What can hang from each mark:
j70: j820
j986: j820 j886
j820: j70 j909 j986
j714: j475
j909: j475 j557 j820
j475: j714 j909
j886: j192 j986
j557: j909

In the rows, 128 means zero.
Known rows, with every way that one mark hangs from another:
j909(j475(j714) j820): [142 129 118  78 137 122 131  96 172 151 132 188 144 117 109 104 107 119
 139 187 158 120 113]
j714(j475): [125 124 147  50 120 143 117  88 177 144 134 159 130 146  54  65 103 142
 137 160 163 153  85]
j909(j475 j557 j820): [129 135 136  98 107 102 129  94 174 146 134 152 143 124 127 115 103 119
 116 172 169 135 139]
j986(j820(j70 j909(j557)) j886): [114 167 127  91  70 150 111 128 163 130 133 130 126 123  97  89 127 126
 159 145 131 171 147]
j475(j714): [130 104 122  56 132 157 142  76 176 154 145 177 132 133  56  91  97 134
 143 185 143 143  92]
j70(j820): [143  98 143  41 111 165 110  72 174 113 150 150 139 119  70  78  94 118
 146 181 162 162 100]
j557(j909(j820)): [154 109 134  54 100 135 107  70 183 148 144 148 148 137  94  75 103 146
 141 182 181 159 110]
j909(j475(j714) j557 j820(j70)): [136 151  94  87 121 106 134 118 186 134 119 190 157 126 126 114 117 117
 124 169 142 123 127]
j886(j986(j820(j909))): [128 115 143  90 102 145 105 118 176 152 151 142 119 136  84  61 107 134
 157 153 148 160  99]
j475(j714 j909(j820)): [149 127 129  83 136 134 129  97 197 150 154 174 162 112  93  98  88 115
 124 193 149 115 112]
j986(j886): [127 126 148  62  91 167 123  78 160 145 141 145 118 126  63  89 107 134
 162 173 141 157 116]
j909(j557 j820): [139 122 136  82  99 120 137  87 195 154 146 145 150 136 102  99  95 126
 119 170 165 144 128]
j70(j820(j909 j986(j886(j192)))): [159 147 141  37 109 159  73 138 184 111 142 161 144 110  64  75 124 123
 136 170 126 189 121]
j820(j70 j986): [137 112 122  43 105 152 116 127 191 144 133 178 140 136  67  71 122 126
 150 154 132 175  95]
j70(j820(j909(j475 j557) j986)): [123 130 146  69 119 101  86 127 170 106 137 160 146  99 107 100 126  99
 112 162 164 178 128]
j909(j557 j820(j70 j986(j886))): [146 161 123  71  71 116 110 136 198 135 127 164 151 129  99  93 135 111
 140 140 121 158 131]
j986(j820(j70 j909) j886(j192)): [141 170 115  73  89 184 101 146 170 136 130 144 128 129  84  75 121 146
 165 157 118 174 140]
j714(j475(j909(j820))): [143 148 154  78 122 121 106 110 198 141 142 157 160 126  92  73  93 123
 118 170 169 126 106]
j886(j192 j986): [150 107 127  65 118 154 118 102 202 155 145 162 129 159  59  79  89 158
 126 170 126 148  91]
j820(j986): [130 100 144  51 111 142 119 102 183 155 147 165 132 133  58  78 111 126
 140 161 144 170  97]
j714(j475(j909(j557))): [108 144 157  86 117 110 116  94 188 132 145 141 147 133  70  97  90 130
  95 158 158 136 112]
j714(j475(j909)): [119 135 159  70 126 136 109  98 183 137 145 152 141 128  64  77  93 132
 119 169 160 139  98]
j909(j475 j557): [105 121 141  89 110 119 132  80 160 142 135 147 126 126  99 120 101 128
 119 168 161 147 132]
j714(j475(j909(j557 j820))): [130 156 153  95 112  96 112 106 204 137 142 146 164 130  99  92  91 121
  91 160 167 124 120]
j986(j820(j909) j886(j192)): [135 160 138  80  96 174 103 120 161 148 144 132 120 125  74  82 109 146
 154 165 130 169 141]
j886(j192 j986(j820(j70 j909))): [150 140 106  80 106 164  99 159 198 145 136 158 133 152  87  58 112 152
 147 149 119 164 107]

Rows:
[144 126 114  67 126 113 109  75 164 142 131 180 145 122 106 100 113 138
 136 187 171 131 111]	j557(j909(j475(j714) j820))
[145 122 138  64 106  98  85 101 173 144 132 167 145 121 108  88 127 129
 133 165 173 159 114]	j557(j909(j475 j820(j986)))
[134 125 120  82  94 155 102 142 185 143 137 156 128 142  93  53 119 134
 168 146 135 165  97]	j886(j986(j820(j70 j909)))
[121 133 124  73 140 116 108 102 164 102 137 172 145 100 105 111 111 107
 116 186 160 150 126]	j70(j820(j909(j475(j714) j557)))
[151 152 114  44  95 167 103 141 191 139 126 173 136 139  56  82 126 142
 147 152  98 174 116]	j820(j70 j986(j886(j192)))
[133 121 147  53 128 126  79 132 165 109 138 171 142  96  99  81 127 101
 138 172 165 181 114]	j70(j820(j909(j475) j986))
[151 161 116  46 106 167  93 170 192 139 125 176 141 131  72  72 136 140
 147 159 110 192 124]	j820(j70 j909 j986(j886(j192)))
[135 132 147 102 107 114 129  95 201 146 157 138 163 117 113 110  84 115
 101 177 162 130 139]	j475(j909(j557 j820))
[136 137 128  99 127 108 137  93 202 146 155 163 167 117 101 118  87 114
  98 183 147 112 128]	j475(j714 j909(j557 j820))
[131 116 143  60 112 139 108  95 182 108 149 141 148 115  93  87 101 116
 121 177 171 178 126]	j70(j820(j909(j557)))
[138 137 132  93 125  88 123 118 211 149 157 176 170 114  90 113 103 102
  93 166 133 123 120]	j475(j714 j909(j557 j820(j986)))
[108 132 146  85 119  99 109 133 171 146 134 162 136 116 104 105 127 117
 113 158 159 177 131]	j820(j909(j475 j557) j986)
[128 162 146  93  84  87 105 117 170 141 129 157 137 113 113 117 132 105
 127 149 138 143 144]	j909(j475 j557 j820(j986(j886)))
[109 135 126  82 139  93 118 131 172 147 134 186 139 113  92 112 130 116
 111 167 144 160 120]	j820(j909(j475(j714) j557) j986)
[158 138 139  36  99 159  82 110 182 110 143 157 137 118  49  85 115 122
 137 163 114 170 113]	j70(j820(j986(j886(j192))))
[110 129 143  96  98 134 125 102 168 150 152 123 128 127  92  91 102 129
 132 156 163 168 136]	j986(j820(j909(j557)))
[113 142 118  84 114 128 120 134 171 130 119 163 140 124 123 101 123 128
 128 168 159 171 139]	j820(j70 j909(j475 j557))
[116 141 121  88  91 145 120 129 175 139 138 137 137 133 102  82 114 128
 142 148 149 173 135]	j986(j820(j70 j909(j557)))
[129 139 117  94 126  96 137  90 176 146 133 177 148 121 115 124 105 117
 114 176 155 118 127]	j909(j475(j714) j557 j820)
[160 120 111  46  94 146 104  96 192 136 131 162 156 142 103  68 114 146
 152 173 167 163 110]	j557(j909(j820(j70)))
[131 136 154  57 101 148 101 131 170 149 140 159 128 116  69  74 133 125
 156 163 139 188 117]	j820(j909 j986(j886))
